What can hang from each mark
P: L
Q: D
A: N
J: D
Y: D K
H: K R
U: K
S: T U
K: H L U Y
L: D N P R
Z: K X
B: R
D: F J L M Y
E: C L

Each row was made from one small tree. The marks that hang from a mark follow it in brackets, in alphabetical order. Every link used is in the known rows. Write each row's tree.
Known rows
Y(D(F M)): 5 13 2 -5 -4 7 0 -1 -6 1 3 -7 -9 0 -6 1 7 -6 4 -3 6 1 1 10 -5 0 3 -12 -9 3 0 4 -12 0 7 -14 -3 3
L(D(J Y) N P R): 9 21 -14 -1 -3 36 -1 0 -11 -1 -3 -6 -6 0 -4 2 11 11 -16 10 -26 -1 6 7 -5 -6 3 1 0 -6 8 5 -10 0 3 -3 -13 3
H(K(L Y)): 4 12 5 -2 -6 9 -7 5 -2 10 2 -5 -9 3 -5 -3 -9 -4 0 1 11 1 2 -6 -3 -2 0 -11 4 17 -2 2 3 -7 10 2 1 1
Y(D): 5 7 2 -4 -4 2 0 2 -6 0 -1 -6 -8 0 -5 -1 -2 -8 0 -7 4 1 4 1 5 -1 -1 -6 -1 4 2 2 -8 2 5 -12 -1 5
Z(K(L Y(D(F))) X): 12 11 -1 -6 -7 20 -2 0 -1 12 3 -7 -3 0 -15 -4 -16 -4 7 -10 9 -1 1 -13 -7 -3 3 -17 -5 0 1 2 -5 -19 8 -17 6 7
K(H Y): 4 9 6 -2 -4 4 -8 6 -1 5 1 -4 -7 0 -5 -1 -5 -6 -4 9 -1 -2 -1 -10 6 0 -2 -4 -4 5 5 4 0 -6 5 -1 5 4
S(T U(K(H(R) L(D) Y))): 2 6 8 -1 -1 9 -7 8 2 6 0 -5 -6 2 -9 4 5 -11 -12 -4 6 0 -3 -17 11 -1 -3 -17 -4 8 -8 2 -1 -9 12 4 6 7
E(C L(D(F M) P R)): 7 19 -13 -1 -3 27 0 0 -6 -5 5 -5 -15 -2 -10 5 3 -1 -15 -8 -20 -7 4 4 -13 -2 5 -1 -3 8 2 -2 -9 14 5 -4 -16 -2
E(L(D(F J M) N P R)): 7 23 -15 0 -2 33 0 -1 -8 -1 3 -7 -12 -3 -6 3 9 6 -13 4 -21 -1 4 4 -18 -4 5 -4 -4 -2 9 2 -12 5 4 -7 -13 1
Y(D(J) K(U)): 2 12 2 -7 -5 14 1 0 -5 -1 6 -5 -7 2 -11 0 3 -8 3 -6 -6 2 0 1 12 -3 1 -6 -5 3 -1 -2 -9 0 5 -13 5 0
S(T U(K)): 1 2 4 -2 1 5 -3 4 0 -2 0 -2 -4 1 -7 2 9 -11 -1 -10 7 3 -2 -8 10 0 -1 -8 0 8 -5 -1 -4 7 10 -4 -3 4
H(K(U Y(D(L(N) M))) R): 3 21 7 -5 0 15 -1 6 -1 7 4 -9 -12 4 -9 1 0 -5 6 0 -6 5 -4 1 -6 2 0 -12 -6 13 -5 6 -3 -8 10 -5 6 4
A(N): 4 4 3 -2 -2 10 -4 5 -3 -4 -3 -3 -7 -2 -5 -3 0 -7 0 -3 8 0 3 -6 11 0 -2 -1 -1 9 3 1 0 0 5 -9 2 4
H(K(L(D(F Y) N)) R): 8 21 -1 -2 -3 28 0 1 -5 9 -5 -7 -9 2 -3 -2 8 0 0 3 -2 0 3 11 -12 -1 3 -10 2 11 -6 7 -4 -11 9 -1 -11 10
Q(D(F J L(P) M)): 6 19 -6 -6 -8 32 2 -3 -7 9 9 -9 -8 2 -8 -2 20 7 0 6 -10 1 1 15 -13 -2 7 -11 -14 4 5 8 -15 -3 3 -9 -8 0
Y(K(H L(N) U)): 2 8 3 -2 -6 32 -4 1 -2 8 -1 -4 -10 -1 -14 -5 3 -6 -1 -1 -1 0 1 -17 6 0 -1 -7 -2 4 0 -3 1 -6 5 -10 6 -1
J(D(F L M)): 5 14 3 -4 -3 22 0 0 -5 4 4 -10 -8 1 -7 1 7 -3 9 3 8 -1 0 12 -4 1 5 -10 -13 9 -1 10 -7 -1 9 -8 -13 5
Z(K(U) X): 9 6 -4 -5 -2 20 -3 3 0 1 2 -3 -1 2 -9 -1 -9 -4 5 -6 -13 2 -1 -20 -2 -1 0 -3 -5 5 2 -4 -3 -4 10 -14 2 7
J(D(F M Y(K))): 3 16 2 -5 0 16 0 -1 -4 -3 5 -8 -6 -1 -8 4 12 -3 8 4 4 1 3 17 -1 0 6 -5 -14 3 -4 6 -6 0 10 -7 -10 1
L(P): 8 10 -2 -3 -3 8 -2 3 -4 1 0 -5 -8 2 -4 -1 1 1 -4 0 -6 0 2 -5 7 -2 -1 -1 -1 3 5 1 -4 4 4 -13 -4 4
S(U(K(L))): -2 3 3 -3 -1 13 -3 2 -2 5 1 -3 -6 2 -8 -3 2 -6 -1 -5 12 1 -1 -5 5 -1 -1 -18 0 7 -4 -1 -1 0 9 -6 0 2
U(K): -1 5 1 -3 1 5 -3 1 -3 -2 -2 -2 -6 2 -6 -2 4 -3 1 -4 5 2 -1 -2 0 0 0 -5 -3 4 0 -1 -3 2 8 -10 -2 4
P(L(D(F J M))): 2 18 -1 -6 -4 26 -4 0 -8 1 3 -7 -6 0 -1 4 18 -2 -3 6 -1 1 2 10 -4 -1 4 -14 -11 1 1 4 -13 5 8 -7 -10 1
B(R): 1 8 3 -4 -5 2 -2 1 -4 -4 -2 -5 -6 0 -5 -3 -2 -5 2 1 1 -2 2 -6 3 2 -4 -5 -2 10 4 1 -3 2 6 -2 -6 1
S(U): 5 6 4 -4 -2 5 -3 5 -3 1 2 -4 -6 1 -3 0 -2 -9 0 1 3 1 1 -3 9 0 -2 -8 1 10 0 2 -3 8 6 -3 -2 5
S(U(K(H))): -2 4 4 -1 1 13 -5 4 -2 -2 1 -1 -5 1 -10 -1 6 -9 -3 -2 2 0 -4 -7 0 0 -1 -7 -5 2 0 1 -3 4 6 -5 1 5
Z(K(H L Y(D))): 6 6 3 -3 -6 16 -5 4 -2 13 0 -6 -8 -1 -11 -3 -10 -7 -3 -3 5 -1 1 -18 0 -3 0 -15 -5 -1 4 2 -4 -16 5 -11 9 6
H(K): 4 11 1 -2 -3 9 -3 4 -4 0 0 -3 -8 2 -4 -2 -1 -6 3 -3 3 2 2 0 -8 -1 1 0 4 16 1 1 -2 6 8 -3 -7 5
D(J L M Y): 1 17 -1 -5 -3 15 -1 0 -5 7 3 -8 -5 2 0 -1 18 3 2 20 -10 1 -2 22 0 0 5 -15 -11 3 -3 8 -12 -8 5 -1 -10 2
J(D(F M Y(K(H)))): 2 16 3 -3 -1 22 -2 0 -3 -2 5 -8 -6 -2 -10 4 15 -5 4 8 0 -2 1 12 -4 0 5 -3 -17 0 -1 8 -7 -3 8 -5 -8 2
P(L): 2 7 4 -5 -2 10 -6 5 -5 4 -1 -5 -5 0 -2 0 4 -6 -1 -2 4 2 5 -4 9 0 -1 -7 -2 7 1 0 -2 10 7 -7 -5 3
Y(D K(H L U)): 2 7 4 -4 -8 20 -2 2 -3 5 4 -6 -10 1 -16 -3 -1 -11 -2 -12 3 -2 0 -11 7 -2 -1 -10 -6 4 -3 -2 -5 -4 6 -11 9 0
J(D(L(R))): 5 10 -2 -1 -3 24 -2 4 -7 1 1 -8 -6 1 -8 0 -3 -2 1 -4 2 -3 5 2 -2 -2 2 0 -3 12 2 7 -1 6 8 2 -15 6
E(C L(N P)): 6 11 -7 0 -1 19 1 2 -2 4 -3 -3 -15 -5 -5 0 -2 -4 -7 0 -21 -3 4 -8 8 1 1 1 5 7 5 -2 -1 6 -1 -16 -8 1
P(L(D(F J) N R)): 4 19 -5 -3 -4 45 -4 0 -11 2 -2 -6 -4 -2 -5 2 11 2 -7 1 -5 -1 7 2 -8 -3 4 -4 0 -1 6 3 -8 8 6 -3 -15 3
E(C L(N P R)): 5 12 -11 2 -1 26 -1 3 -4 1 -2 -3 -14 -5 -8 1 -4 -1 -12 -3 -24 -5 7 -8 0 -1 2 4 8 8 6 -3 0 12 1 -8 -12 0
Y(D K(H L(N P))): 6 10 -2 -1 -6 29 1 -1 -6 6 -2 -6 -13 -4 -17 -5 3 -2 -6 -9 2 -1 5 -14 2 -3 -1 -6 -1 -6 5 0 -5 -4 -1 -22 3 1

Which tree is each row?
2 18 -11 -5 -6 33 -2 -1 -9 6 7 -8 -6 1 -10 0 21 11 -11 5 -13 1 10 11 -13 -5 7 -11 -8 2 2 1 -12 -2 7 1 -6 -8 => Q(D(J M Y(K(L(P R)))))
0 14 -2 -2 -6 34 -5 2 -4 7 5 -6 -3 3 -12 -2 10 1 -8 9 -16 -4 0 2 3 -4 3 -8 -5 2 -2 1 -5 -8 8 7 -1 -2 => D(J Y(K(H L(R) U)))
6 18 -3 -4 -7 29 2 -2 -9 6 5 -8 -5 2 -12 -3 4 0 2 -2 0 -5 0 16 -7 -4 5 -8 -4 4 1 8 -13 -1 4 -4 -12 7 => Y(D(F J L(R)))
8 18 -3 -1 -2 41 0 0 -7 6 -1 -9 -5 -1 -9 0 5 4 4 5 -3 -4 4 15 -6 -1 5 -1 -5 3 1 12 -3 -3 7 2 -20 7 => J(D(F L(N R) Y))
5 24 -13 -3 -1 37 0 -2 -11 -7 0 -6 -8 -2 -8 4 19 11 -13 8 -20 2 7 9 -11 -5 5 -1 -5 -8 4 1 -12 5 4 -5 -11 -3 => L(D(J M Y(K)) N P R)
5 16 -8 -3 -7 32 -4 2 -8 5 2 -7 -4 5 -4 1 7 4 -13 7 -19 -3 2 8 2 -5 3 -11 -3 5 -2 1 -8 -7 11 9 -6 0 => K(L(D(J Y) R) U)
0 20 -3 -2 -2 30 -3 3 -4 6 -1 -7 -10 3 0 0 13 0 -3 10 -16 5 -1 0 -9 0 2 -15 -2 15 -3 2 -7 -10 12 -4 -2 2 => H(K(L(D(J M) N) U) R)
3 17 1 -3 -5 13 -6 4 -5 3 2 -6 -12 3 -4 1 -2 -3 -7 0 9 3 3 -3 -14 -2 3 -15 -2 15 -3 1 -3 -5 13 3 0 -2 => H(K(L(D(M)) Y))
9 21 -8 -2 -6 45 1 -2 -8 7 1 -7 -6 1 -11 -5 8 10 -1 7 -12 -3 1 7 -7 -4 4 -2 -1 -1 8 8 -8 -1 1 -9 -15 5 => D(F J L(N P R))
4 13 5 -3 -6 14 -7 6 0 11 5 -5 -9 6 -7 -3 -10 -4 -1 -1 1 1 -2 -9 2 -2 -1 -11 1 18 -4 0 3 -8 14 3 7 -1 => H(K(L U Y))
9 18 -3 -3 -2 36 2 -2 -5 5 1 -10 -11 -1 -9 0 9 5 5 4 -3 0 1 6 -4 0 4 -6 -12 1 5 11 -6 -2 5 -18 -13 4 => J(D(F L(N P) M))
9 21 -11 -5 -8 41 2 -1 -9 10 8 -9 -3 3 -11 -2 16 12 -6 5 -18 -4 4 22 -13 -5 8 -4 -9 1 4 10 -13 -3 3 4 -14 3 => Q(D(F J L(P R) Y))
12 21 -7 -1 -3 46 1 0 -7 6 0 -10 -6 0 -12 0 6 10 -1 3 -12 -5 3 13 -5 -4 5 1 -6 -1 4 13 -4 -1 5 -5 -20 7 => J(D(F L(N P R) Y))
2 19 -6 -5 -6 33 1 -1 -7 6 9 -8 -7 -1 -13 -1 26 6 -6 10 -17 0 2 14 -12 -3 7 -7 -17 -4 2 6 -14 -4 1 -4 -4 -2 => Q(D(J L(P) M Y(K(H))))
7 14 -1 -2 -4 31 -1 1 -7 3 3 -9 -5 2 -11 -1 -2 -1 5 -4 5 -5 2 8 -6 -2 4 -1 -5 11 1 9 -3 4 9 1 -17 7 => J(D(F L(R)))
0 4 9 -1 0 5 -8 7 3 2 3 -2 -5 0 -11 3 5 -12 -6 -2 5 1 -5 -16 11 0 -2 -8 -4 4 -3 2 -1 -2 10 2 6 3 => S(T U(K(H Y)))
10 20 -3 -6 -4 21 1 -1 -4 6 5 -9 -8 3 -8 -1 14 8 1 8 -7 -2 -3 20 -4 -1 5 -11 -13 -1 -2 9 -11 -3 5 -9 -12 3 => D(F L(P) M Y)
9 21 -11 -2 -8 50 1 -4 -10 2 0 -6 -9 -1 -15 -3 8 8 -9 -4 -4 -3 7 -3 -9 -7 4 -5 3 -3 5 1 -8 0 3 -11 -11 -1 => Y(K(L(D(F J) N P R)))
8 14 -1 -3 -8 34 1 -3 -7 4 -3 -4 -11 -3 -13 -4 2 -4 0 -9 15 0 6 -4 -4 -2 3 -9 2 3 -1 -2 -4 -2 4 -12 -5 1 => Y(K(L(D(F) N)))
7 21 -7 -2 -2 33 -2 -1 -9 -3 -3 -6 -8 -1 -5 4 13 5 -7 6 -8 0 5 14 -18 -1 5 -5 -5 -1 2 5 -10 2 7 2 -13 2 => L(D(F M Y) N R)
3 22 -8 -4 -5 45 0 -2 -9 10 3 -9 -5 -1 -7 -1 24 9 0 14 -13 0 5 25 -23 -1 10 -10 -10 2 3 10 -14 -7 4 6 -14 0 => Q(D(F J L(N R) M Y))
8 23 -9 -4 -5 42 3 -4 -9 5 3 -10 -9 -1 -12 -2 14 9 -2 3 -10 -1 1 13 -14 -4 6 -9 -7 -5 7 9 -15 -2 1 -15 -13 2 => Y(D(F J L(N P R) M))
-2 16 -4 -4 -3 22 -4 -1 -6 4 3 -7 -4 0 -6 0 16 4 -4 12 -3 0 5 14 -5 -3 6 -14 -4 4 -3 1 -9 -4 8 3 -8 -5 => D(J M Y(K(L(R))))
12 15 -1 -5 -7 22 2 -1 -4 7 4 -7 -8 3 -11 -4 2 3 2 -3 0 -3 -2 5 1 -3 1 -5 -5 3 2 6 -6 2 3 -13 -10 6 => D(F L(P))
11 11 -13 -3 -5 34 -3 1 -6 2 -3 -5 0 0 -10 0 -5 4 -8 -7 -7 -2 7 -8 -18 -5 4 -8 -1 1 0 -2 -6 -7 10 -1 -9 7 => Z(K(L(D(Y) R)) X)
6 23 -9 -5 -2 34 1 -2 -7 -5 3 -6 -10 1 -8 4 19 7 -9 8 -27 4 1 5 1 -3 4 -5 -10 -8 0 0 -11 -2 5 -12 -1 -4 => L(D(J M Y(K(U))) N P)
-2 9 8 -3 2 -4 -4 5 0 3 0 -5 -7 2 -10 1 0 -8 -2 -1 0 0 -4 -6 4 0 -3 -9 -9 0 -1 4 -3 -10 7 -9 10 10 => U(K(H(R) Y(D)))
3 22 5 -5 -3 21 0 5 -2 11 4 -8 -9 4 -8 -2 -2 -4 6 5 -13 2 -5 3 2 -1 0 -10 -2 11 -3 8 -4 -14 7 -4 4 7 => H(K(U Y(D(J L(N)))) R)
4 20 -1 -4 -2 32 0 -1 -7 -1 7 -10 -5 1 -15 3 11 2 6 0 5 -3 3 21 -11 -2 8 -4 -13 6 -5 8 -6 4 9 3 -17 2 => J(D(F L(R) M Y(K)))
0 2 5 0 1 10 -5 5 1 -1 0 -1 -4 -1 -10 2 12 -13 -4 -6 3 1 -4 -12 7 0 -2 -6 -3 5 -3 1 -4 4 9 -3 -1 5 => S(T U(K(H)))
2 8 6 -3 -2 6 -5 7 0 4 1 -5 -6 4 -4 0 3 -8 -1 7 -16 -2 -5 -8 12 2 -4 -4 -7 10 0 3 -2 -3 8 -4 4 9 => K(H(R) U)
6 21 -10 -4 -7 39 -1 -4 -10 -1 6 -7 -9 1 -14 0 13 7 -10 -2 -2 -2 4 5 -13 -7 6 -10 -6 0 2 0 -13 2 7 -7 -10 -4 => Y(K(L(D(F J M) P R)))
2 7 0 0 -7 27 -8 5 -3 7 1 -5 -6 4 -10 -3 -1 -3 -9 0 -8 -5 0 -12 0 -2 -1 -7 -2 9 3 0 -1 -3 10 4 0 0 => K(H L(R) U)
9 13 -4 -1 -5 26 -6 4 -5 10 -2 -6 -10 0 -9 -3 -7 8 -11 4 -4 -1 6 -14 2 -4 -1 -7 5 3 7 2 3 -5 6 -4 -1 -1 => K(L(N P R) Y)
3 12 -2 -1 -6 27 -6 5 -4 5 3 -5 -7 6 -9 -3 -4 -2 -4 -8 -3 -1 1 -6 -9 -3 0 -5 5 20 -2 -1 0 3 14 7 -5 -1 => H(K(L(R) U))
2 14 -3 -4 -8 38 -2 4 -6 4 8 -5 -5 2 -19 -1 10 -1 -6 -8 -12 -3 4 4 -11 -3 4 1 -10 6 -2 1 -6 3 6 12 -1 -1 => Q(D(L(R) Y(K(H U))))
-1 12 7 -2 1 13 -1 3 -1 8 -3 -6 -9 -1 -14 -3 2 -5 1 0 2 0 -4 -5 0 1 -1 -11 -8 -3 -1 7 -2 -13 3 -12 6 11 => U(K(H(R) Y(D(L(N)))))
1 13 1 -5 -1 5 -2 1 -4 -3 2 -5 -7 0 -6 2 12 -2 2 5 1 3 3 10 1 0 3 -7 -7 3 -4 0 -7 3 7 -5 -4 -1 => D(M Y(K))
12 10 -13 -2 -3 48 -4 1 -2 7 -2 -5 -3 1 -15 -3 -9 8 -4 -8 -20 1 3 -29 -10 -5 0 -4 1 0 8 -4 -1 -6 8 -16 -1 3 => Z(K(L(N P R) U) X)
